Each row comes from the steps of one walk. Every step used is in the known rows, and no mark comes twice. Write the walk behind each row, first mark first.
Known rows:
rerole giga fubad resum luze: [ 2.31  2.19  0.66  1.16  1.24 -3.16 -4.81  4.42 -1.66  3.33  3.19 -1.05
  0.83  1.81  3.17 -0.21 -0.48  0.40 -1.91  2.48]
giga fubad mozo mugum: [ 2.55 -1.27 -0.47 -0.30  2.62 -0.07  2.41  0.38  3.59 -1.99 -0.74 -0.22
  0.10 -2.22 -3.97  3.06  0.93 -0.83 -0.23 -0.96]
resum luze mozo mugum: [ 7.19 -2.46  1.50 -4.07  0.58 -0.66 -0.59 -3.70  3.36 -1.79 -1.43 -4.19
 -2.54  1.98 -2.41 -3.27 -0.68 -0.77 -3.61 -0.49]
giga fubad mozo: [-0.76 -1.50  1.22 -0.34  0.97 -0.70  2.27  1.87  3.20 -0.88 -1.74  0.51
  1.53 -0.93 -1.97  3.62  0.80 -0.11 -1.35  0.89]
luze resum fubad mozo mugum: [ 0.68 -3.62 -1.33  1.32 -2.53  1.59  4.31  1.81  4.58 -2.60  2.66  1.82
  0.74 -1.36 -2.83  2.58 -3.55  1.52  0.68  0.95]
rerole resum luze mozo mugum: [ 4.41 -1.16  3.05 -3.89  0.07 -1.06 -3.00 -3.09  1.31  1.74 -1.34 -3.22
 -3.86  4.34 -2.69 -4.25 -1.79  0.64 -3.22 -0.77]
mugum mozo ludi giga fubad resum rerole: [-2.81  2.46 -1.49  0.35  1.86  4.01 -0.34 -1.61 -2.32  0.43  2.21  0.67
  2.05  0.60  2.77 -3.54  0.30  0.77  2.39 -4.05]
mugum mozo: [ 2.61 -3.03  4.48 -3.63 -3.41  2.43 -0.75 -4.13  2.71 -1.92 -6.56 -2.09
 -1.84 -3.28 -0.80  2.05  1.85  0.06 -1.50 -0.57]
fubad resum: [ 0.41 -1.96  2.38  2.40 -3.15 -0.39 -1.53 -0.47  2.27  1.70 -0.94 -0.84
 -0.45 -0.53  1.06  3.32 -1.66 -1.57  1.41 -0.19]
giga fubad resum luze: [ 0.90  1.02  1.89  3.09  0.14 -1.68 -2.26  2.84  1.11  3.37  3.32 -0.10
  2.26  3.44  2.46 -0.35 -1.02 -0.27 -2.92 -0.47]
ludi giga fubad resum: [-1.83  1.90 -1.33  4.77  0.56 -0.80 -1.66 -0.01 -2.73  1.69  2.08  0.83
  0.30 -0.92  0.86  2.57 -0.66 -0.70  0.31 -0.50]
fubad mozo: [-0.51 -3.64  3.33 -2.20 -0.94 -0.70  2.28 -0.04  4.01 -2.05 -3.83 -1.48
  0.14 -1.88 -1.96  4.70  0.00 -0.36  0.84  1.92]
mugum mozo ludi giga: [ 0.74  0.87  0.29 -3.95  1.58  2.51  1.05 -6.01 -2.84 -4.61 -7.50 -0.44
 -3.25 -4.44 -0.98 -1.68  4.57 -0.09  0.56 -0.95]
mugum mozo ludi: [ 2.82 -1.09  1.82 -4.55 -0.21  3.13  1.17 -4.78  1.25 -3.72 -8.07 -0.11
 -2.45 -3.41 -0.68 -1.85  4.43 -0.75 -0.25 -1.74]
mugum mozo ludi giga fubad resum: [-0.98  2.94 -1.89  0.75  4.81  2.71  0.26 -3.28 -1.28 -0.79 -2.11  1.98
 -1.00 -1.55  1.52 -1.70  2.00 -0.93 -0.65 -2.44]
resum fubad mozo ludi giga: [-2.12  0.63 -3.62 -1.37  1.10  0.12  4.14  0.83 -2.60 -2.93 -1.40  0.97
 -1.14 -3.19 -0.50 -0.35  2.30  0.66  1.24  2.34]
giga fubad resum: [ 0.18  0.21  0.36  3.91 -1.40 -0.30 -1.67  1.24  1.47  2.78  1.29  1.11
  1.11  0.33  0.91  2.45 -0.67 -1.30 -0.54 -1.05]
ludi mozo: [ 1.10 -2.59  3.99 -2.40 -3.73 -0.25  2.15 -3.10  2.66 -1.69 -4.81  1.20
 -0.67 -1.85 -2.76  6.18  2.19 -3.24  0.95 -1.55]
rerole giga fubad resum luze mozo: [ 4.01  0.48 -0.28 -0.91  2.95 -2.56 -4.28  2.37  1.59  3.04  3.11 -2.16
  0.16  4.44  2.60 -2.55 -2.28 -0.16 -4.72  2.71]
rerole giga fubad resum: [ 1.75  1.08 -0.85  1.99 -0.59 -2.06 -4.32  2.60 -1.18  3.00  1.31 -0.16
 -0.42 -1.41  1.74  2.26 -0.18 -0.80  0.51  1.92]

Write each row's walk:
[-1.63 -2.63  3.06  1.70 -6.08  0.65 -2.35  0.87  1.52  2.83  3.57 -2.24
  2.38  1.37  2.10  1.33 -3.40  0.08  3.99 -1.86]	fubad resum rerole
[-0.53  4.31 -3.82  0.79  2.10 -0.33  1.03 -1.97 -6.46 -2.47 -2.63  2.03
 -1.44 -2.98 -1.79 -2.13  5.49 -0.85  0.52 -1.00]	mozo ludi giga fubad
[ 0.55  2.96 -1.89 -2.00  3.39  2.77  1.05 -4.26 -3.75 -3.41 -5.22  1.42
 -1.83 -3.71 -0.94 -2.49  5.46 -0.09 -1.40 -1.94]	mugum mozo ludi giga fubad
[-2.61 -3.76  0.42  1.37 -4.44  1.11  4.05  3.18  4.17 -1.53  1.65  2.30
  2.26  0.37 -1.23  3.53 -3.55  2.15  0.02  2.80]	luze resum fubad mozo
[-0.55  0.48  5.51 -1.60 -3.48 -2.24 -4.04  0.53 -2.15  2.55 -2.03 -1.65
 -1.41  3.06 -0.39 -1.36  0.14  1.52 -1.13  0.69]	rerole resum luze
[-3.74  3.69 -3.20  2.92  0.86  0.89 -0.47  0.55 -4.67  1.44  4.63  1.40
  2.33  1.12  2.11 -3.23  0.33  0.03  4.52 -3.01]	mozo ludi giga fubad resum rerole
[-0.76 -0.34  1.58  0.94 -8.00  0.18 -3.19  1.85 -2.87  4.45 -0.25  0.09
 -2.69 -0.36 -0.04 -0.39  0.44  1.75 -0.21  1.17]	rerole resum fubad
[-0.09 -1.58  1.78 -0.21 -5.01 -0.92 -4.97  2.15 -1.03  2.90  3.32 -3.12
  0.95 -0.36  3.20  1.35 -2.84  0.69  5.67  1.03]	fubad resum rerole giga
[-0.13 -1.31 -1.63 -0.28  0.50  0.16  0.79  3.43  1.49 -1.81  5.86  0.61
  3.20  0.00 -2.68  1.19 -3.50  2.76  4.49  0.31]	luze resum rerole giga fubad mozo mugum
[ 1.08 -0.98  3.85  1.03 -1.55 -1.69 -2.18  0.87  1.74  1.99  0.92 -1.84
  0.95  2.68  2.38  0.98 -2.38 -0.28 -1.05  0.58]	fubad resum luze
[-1.89 -0.42  1.00  3.68 -4.24  0.81 -2.37  2.70  0.76  4.16  5.65 -0.12
  4.04  2.23  2.27  0.34 -2.20  0.09  2.45 -2.63]	giga fubad resum rerole
[ 3.65  1.47 -2.35  1.14  5.62 -1.07 -1.19 -1.94  0.61  1.20  4.74 -1.61
 -0.59  3.85  0.10 -2.63 -2.97 -0.71 -3.74 -1.23]	ludi giga fubad resum luze mozo mugum
[-2.24  0.38 -0.87 -2.77  4.04 -0.93  3.86 -2.07 -1.53 -5.05 -4.87  0.21
 -1.27 -2.94 -2.22  1.43  2.40 -0.50  2.50  1.41]	fubad mozo ludi giga
[-0.23 -3.16  0.62 -0.65 -4.03  0.23  2.44  2.91  2.77 -0.25 -0.57 -0.56
  0.45 -1.91 -0.30  3.35 -0.38  0.82 -0.78  2.98]	resum fubad mozo
[-2.22  1.96 -4.01  0.79  2.22  1.41  0.19 -1.39 -1.31  1.42  4.20  0.35
  1.56  3.68  1.58 -5.56 -1.53 -0.53  1.42 -2.99]	luze mozo ludi giga fubad resum rerole
[-1.14  5.36 -2.60  2.31  5.32 -1.71 -0.39  0.61 -4.53  0.50  2.25  1.66
  0.98  2.32  2.20 -3.64  1.46 -0.31 -1.10 -0.76]	mozo ludi giga fubad resum luze
[-2.83  0.45 -0.33  0.27  2.73 -1.27  2.12  0.57 -0.94 -2.03 -0.78  0.48
  1.22 -1.88 -2.33  4.25  0.93  0.47 -0.24  1.63]	ludi giga fubad mozo
[-2.61 -1.59 -2.41  0.14 -0.97  1.68  5.96  2.22  2.59 -3.08  0.15  4.11
  1.55 -0.08 -0.96 -0.82 -0.67  1.34  0.71  1.77]	luze resum fubad mozo ludi
[ 0.58  1.36 -0.59  1.44  3.71 -1.59 -1.73 -0.59  0.16  2.37  3.89 -0.91
  0.82  5.38  1.72 -2.19 -3.07 -0.11 -4.90  0.62]	ludi giga fubad resum luze mozo
[-0.10  2.53 -4.64  1.28  4.93  0.21  0.80 -2.71 -0.86  0.00 -0.20  1.80
 -1.22  1.76  0.58 -3.65  0.22 -2.08 -1.51 -1.34]	luze mozo ludi giga fubad resum
[-0.41 -1.10 -1.85 -2.06 -0.41  0.76  4.51  2.29  1.44 -1.95 -1.98  0.90
 -0.36 -2.33 -0.24 -0.79  2.49  0.12  0.39  1.71]	resum fubad mozo ludi
[-5.09  1.90 -1.95 -1.36  0.66 -0.31  1.94  1.75 -4.38  0.22 -1.23  1.76
 -2.51 -0.71 -0.62 -1.46  0.95  2.10  1.93  2.07]	rerole resum fubad mozo ludi giga
